Each row was made from one path, in order. Every step used is in the known rows, and no mark comes twice. Write each row's path.
Known rows:
pubov-muka: [-2.83 -0.07  0.46 -0.57 -1.63 -0.79  0.30 -0.70  0.23  0.69  0.29  0.22
 -2.21  1.16  0.03  1.49 -1.49 -0.37 -2.20  0.04]
raza-giku-pubov-mazuzu-muka-sinib: [ 1.41 -0.57  0.10 -3.11  0.09  0.11  0.23 -0.79  0.16  0.99  1.69  0.62
 -1.99  3.72 -1.80  1.32  0.29  1.99 -2.39  0.89]
zovede-pubov-mazuzu-muka-raza-giku: [-0.30  1.05  0.93 -4.17  0.68  0.53  0.29  0.12 -0.25  1.34  1.41  0.11
 -1.56  2.23 -0.37  0.87 -0.73 -0.73 -2.49  0.88]
raza-giku: [ 0.95 -2.15  0.54  0.53  1.77  0.99 -0.92 -0.15  0.47 -0.49  2.04  0.09
 -2.47  1.87  0.19 -0.82 -0.28  1.24 -1.86 -0.79]
pubov-muka-mazuzu: [-1.20  0.94  1.20 -4.20 -1.47  0.37  0.34 -0.58  1.14  0.97  1.18 -0.02
 -2.31  1.85 -0.59  1.59 -1.12 -1.09  0.01 -0.38]
zovede-sinib: [-0.04 -1.28  0.11 -3.26 -0.46  0.53  0.51 -1.04 -0.68  2.27  1.06  0.30
 -1.51  1.01 -0.63  0.57 -1.49  0.47 -1.72 -0.63]
muka-pubov-zovede: [ 1.49 -1.34 -0.82  0.86 -0.64 -0.08  1.65 -0.81  0.32  1.06  0.41 -0.19
 -0.35  2.57 -1.15  0.13 -1.08  1.96 -1.22  1.39]
mazuzu-pubov-sinib: [ 0.31 -1.49 -0.71  1.43 -1.18 -0.41  1.50 -1.60  0.19  0.61  0.31  0.80
 -1.12  3.46 -0.23  1.86 -1.96  0.68 -1.82 -0.06]
mazuzu-pubov-zovede-muka-sinib: [-1.39 -0.88 -1.24 -1.93 -0.61  0.77  2.04 -2.55  0.37  3.02  1.38  1.20
  1.06  3.33 -2.84  2.08 -0.98  1.54 -2.41  1.53]
pubov-zovede: [ 0.15 -1.82  0.42  1.41 -1.04  0.04  1.10 -0.79 -0.12  1.21  0.26  0.19
 -0.87  1.73 -0.18  0.49 -1.49  1.51 -2.57  1.09]
muka-raza-giku: [ 0.20 -1.69  0.48  0.27  2.54  1.46 -0.92  0.88  1.09  0.01  2.35  0.47
 -1.39  1.61  0.63  0.82 -0.07  1.23 -1.11  0.27]
raza-giku-pubov: [ 2.24 -2.66  0.93 -0.55  1.13  0.42 -0.66  0.08  0.11 -1.26  1.23  0.32
 -2.80  1.91  0.03 -1.84 -0.73  1.56 -1.86 -1.28]
pubov-mazuzu: [-0.01 -0.49  1.30 -1.97 -1.82  0.18 -0.02 -0.63  0.59  1.96 -0.38 -0.01
 -2.22  1.59  0.04  0.70 -1.58  0.06 -1.75  0.90]
giku-pubov-muka: [-1.51 -0.57  0.82 -1.69 -2.26 -1.40  0.57 -0.44 -0.11 -0.07 -0.56  0.50
 -2.54  1.15 -0.11  0.41 -1.94 -0.07 -2.23 -0.44]
mazuzu-pubov: [-0.90 -0.94 -0.27  0.43  0.28  0.88  0.93 -0.66  0.09  0.68  0.88  0.62
 -1.68  3.22  0.45  1.17 -1.55 -0.13 -1.39 -0.77]
pubov-mazuzu-muka: [-2.46  0.93  0.93 -1.47 -1.28  0.05  0.68 -0.53  0.09  2.50  0.18 -0.31
 -2.60  2.12  0.03  2.10 -0.91 -0.29 -1.73  0.88]
giku-raza: [-1.39 -0.94  0.98  0.34  0.12 -0.64 -0.31 -0.06 -0.05  0.69  0.96  0.52
 -2.48  0.39  2.09 -0.10 -1.07 -0.10 -1.43  0.39]
mazuzu-pubov-muka-raza: [-3.76  0.65 -0.46  0.17 -0.75 -0.05  1.06  0.15  0.36  1.15  0.68  1.14
 -0.83  2.85  0.32  3.58 -1.84 -1.02 -1.43  0.25]
muka-mazuzu-pubov-zovede: [ 1.58 -0.47  0.28 -1.08 -0.73  1.49  1.84 -0.86  0.22  1.47  1.32  0.52
 -0.69  4.37 -0.90  1.07 -1.68  0.20 -0.21 -0.33]
giku-pubov: [ 0.65 -1.77  0.94 -1.74 -0.47 -0.02  0.37 -0.26  0.28 -0.05 -0.11  0.33
 -2.30  1.26  0.39 -0.37 -1.44  0.78 -1.39 -0.40]
mazuzu-muka-pubov-zovede: [-0.90  0.09 -1.16  1.32 -0.14 -0.19  2.38 -0.65 -0.16  1.61  1.01 -0.49
 -0.72  3.14 -1.19  1.59 -0.47  1.64 -1.23  1.29]

Write each row's path:
[-0.23  1.43 -0.20 -6.81 -1.33 -0.15  1.65 -2.04 -0.04  2.55  0.80  0.39
 -0.67  2.84 -1.91  2.46 -0.68 -0.33 -3.00  1.92]
zovede-pubov-mazuzu-muka-sinib
[-0.64  0.39 -0.68 -5.90 -1.69 -0.94  1.31 -2.18  0.12  0.70  0.87  0.95
 -0.31  1.89 -1.90  1.83 -1.23 -0.45 -3.51  1.10]
zovede-pubov-muka-sinib
[ 0.48 -0.44  1.27 -1.38 -0.24 -0.12 -0.11  0.06 -0.45  0.53  0.72 -0.07
 -3.40  2.77 -0.46 -0.43 -0.66  0.79 -2.21 -0.42]
raza-giku-pubov-mazuzu-muka
[ 0.79 -1.78 -0.06 -1.16 -1.67 -0.02  1.44 -1.35 -1.44  2.76  0.58  0.40
 -0.40  1.51 -1.28  0.37 -2.05  1.52 -2.84  0.36]
pubov-zovede-sinib
[ 2.19 -1.43  1.58 -2.14 -0.03  0.45 -0.84  0.91  0.71  0.47  0.45  0.65
 -1.97  1.94  0.02 -0.26 -1.09  1.14 -1.44  0.75]
muka-raza-giku-pubov-mazuzu
[-1.93 -0.51  0.37  0.30  0.76  0.10 -0.77  0.65  0.72 -0.04  1.91  0.59
 -1.61  1.54  0.13  1.61 -0.55  0.41 -1.89  0.28]
pubov-muka-raza-giku
[ 3.07 -3.20  0.76  1.48 -0.07 -0.11  0.28 -0.31 -0.66 -0.80  0.76  0.47
 -1.70  2.39 -0.61 -2.05 -1.22  2.61 -2.97 -0.33]
raza-giku-pubov-zovede
[ 2.33 -2.75  0.65  1.27  0.76  0.30  0.27  0.76 -0.03 -0.28  1.02  0.84
 -0.63  2.11 -0.16 -0.45 -0.98  2.67 -2.23  0.78]
muka-raza-giku-pubov-zovede
[ 1.73 -0.48  1.54 -4.08 -0.43  0.24 -0.53 -0.07  0.55 -0.97  1.70  0.25
 -3.12  2.50 -1.02 -0.98 -0.82  0.01 -0.40 -1.70]
raza-giku-pubov-muka-mazuzu
[-0.05 -1.47 -0.45  2.47 -0.90  0.33  1.83 -1.01 -0.63  1.18  0.38  0.75
 -0.61  3.69 -0.31  0.94 -2.08  0.89 -2.49  0.15]
mazuzu-pubov-zovede
[-1.86 -0.12 -0.72 -2.33 -1.25 -0.54  0.67 -1.46  0.91  1.13  1.25  0.89
 -0.78  2.12 -1.39  3.24 -0.52  0.80 -2.39  1.36]
pubov-muka-sinib
[-0.34  0.16  0.44 -4.71 -1.06  0.92  1.35 -2.19  1.47  2.27  1.24  0.30
 -1.02  2.82 -1.93  1.26 -1.44 -0.54  0.83 -0.42]
zovede-muka-mazuzu-pubov-sinib
[-2.17  0.11 -0.99 -1.86  1.05  0.63  1.17 -1.08  0.80  1.74  2.23  0.48
 -0.90  2.75 -0.97  3.88  0.56  1.31 -1.59  1.26]
mazuzu-muka-sinib
[ 0.79  0.04  0.46 -3.08  0.44  1.98  0.88 -0.50  1.03  0.99  1.81  0.40
 -1.80  3.92 -0.19  1.27 -1.18 -0.84  0.90 -1.25]
muka-mazuzu-pubov
[-0.52 -0.12  1.58 -4.81 -0.95  1.35  0.97 -1.43  1.13  2.94  1.16 -0.32
 -0.79  1.11 -1.87 -0.03 -0.99  0.32  0.13  0.66]
pubov-zovede-muka-mazuzu
[ 0.10  0.37  1.59 -5.27 -2.12 -0.26  0.54 -0.35  0.75  0.19  0.38  0.23
 -2.63  1.86 -0.71  0.49 -1.56 -0.71  0.08 -0.88]
giku-pubov-muka-mazuzu
[-3.04  0.21 -0.40  0.40 -1.53 -0.49  1.06 -0.90 -0.30  0.62  0.42  0.77
 -1.92  3.11 -0.09  2.00 -2.03 -0.99 -2.21 -0.80]
mazuzu-pubov-muka
[-0.64  0.00  0.39 -3.32  0.31 -0.32 -0.08 -0.10 -0.04 -0.42  1.53  0.64
 -1.19  1.30 -0.35  0.27 -1.25 -0.84 -2.96  0.04]
zovede-pubov-muka-raza-giku
[-1.73  0.64 -1.01 -0.77  1.05  0.36  1.42 -0.32  0.60  1.15  1.49 -0.61
 -1.80  2.68 -0.49  1.79  0.09  0.54 -0.10  0.31]
mazuzu-muka-pubov
[ 1.32 -0.01  0.12 -2.54 -1.41  0.08  0.61 -0.69  1.04  1.79 -0.17 -0.39
 -1.68  2.43 -0.94  0.39 -1.16  0.45 -0.50  1.30]
muka-pubov-mazuzu
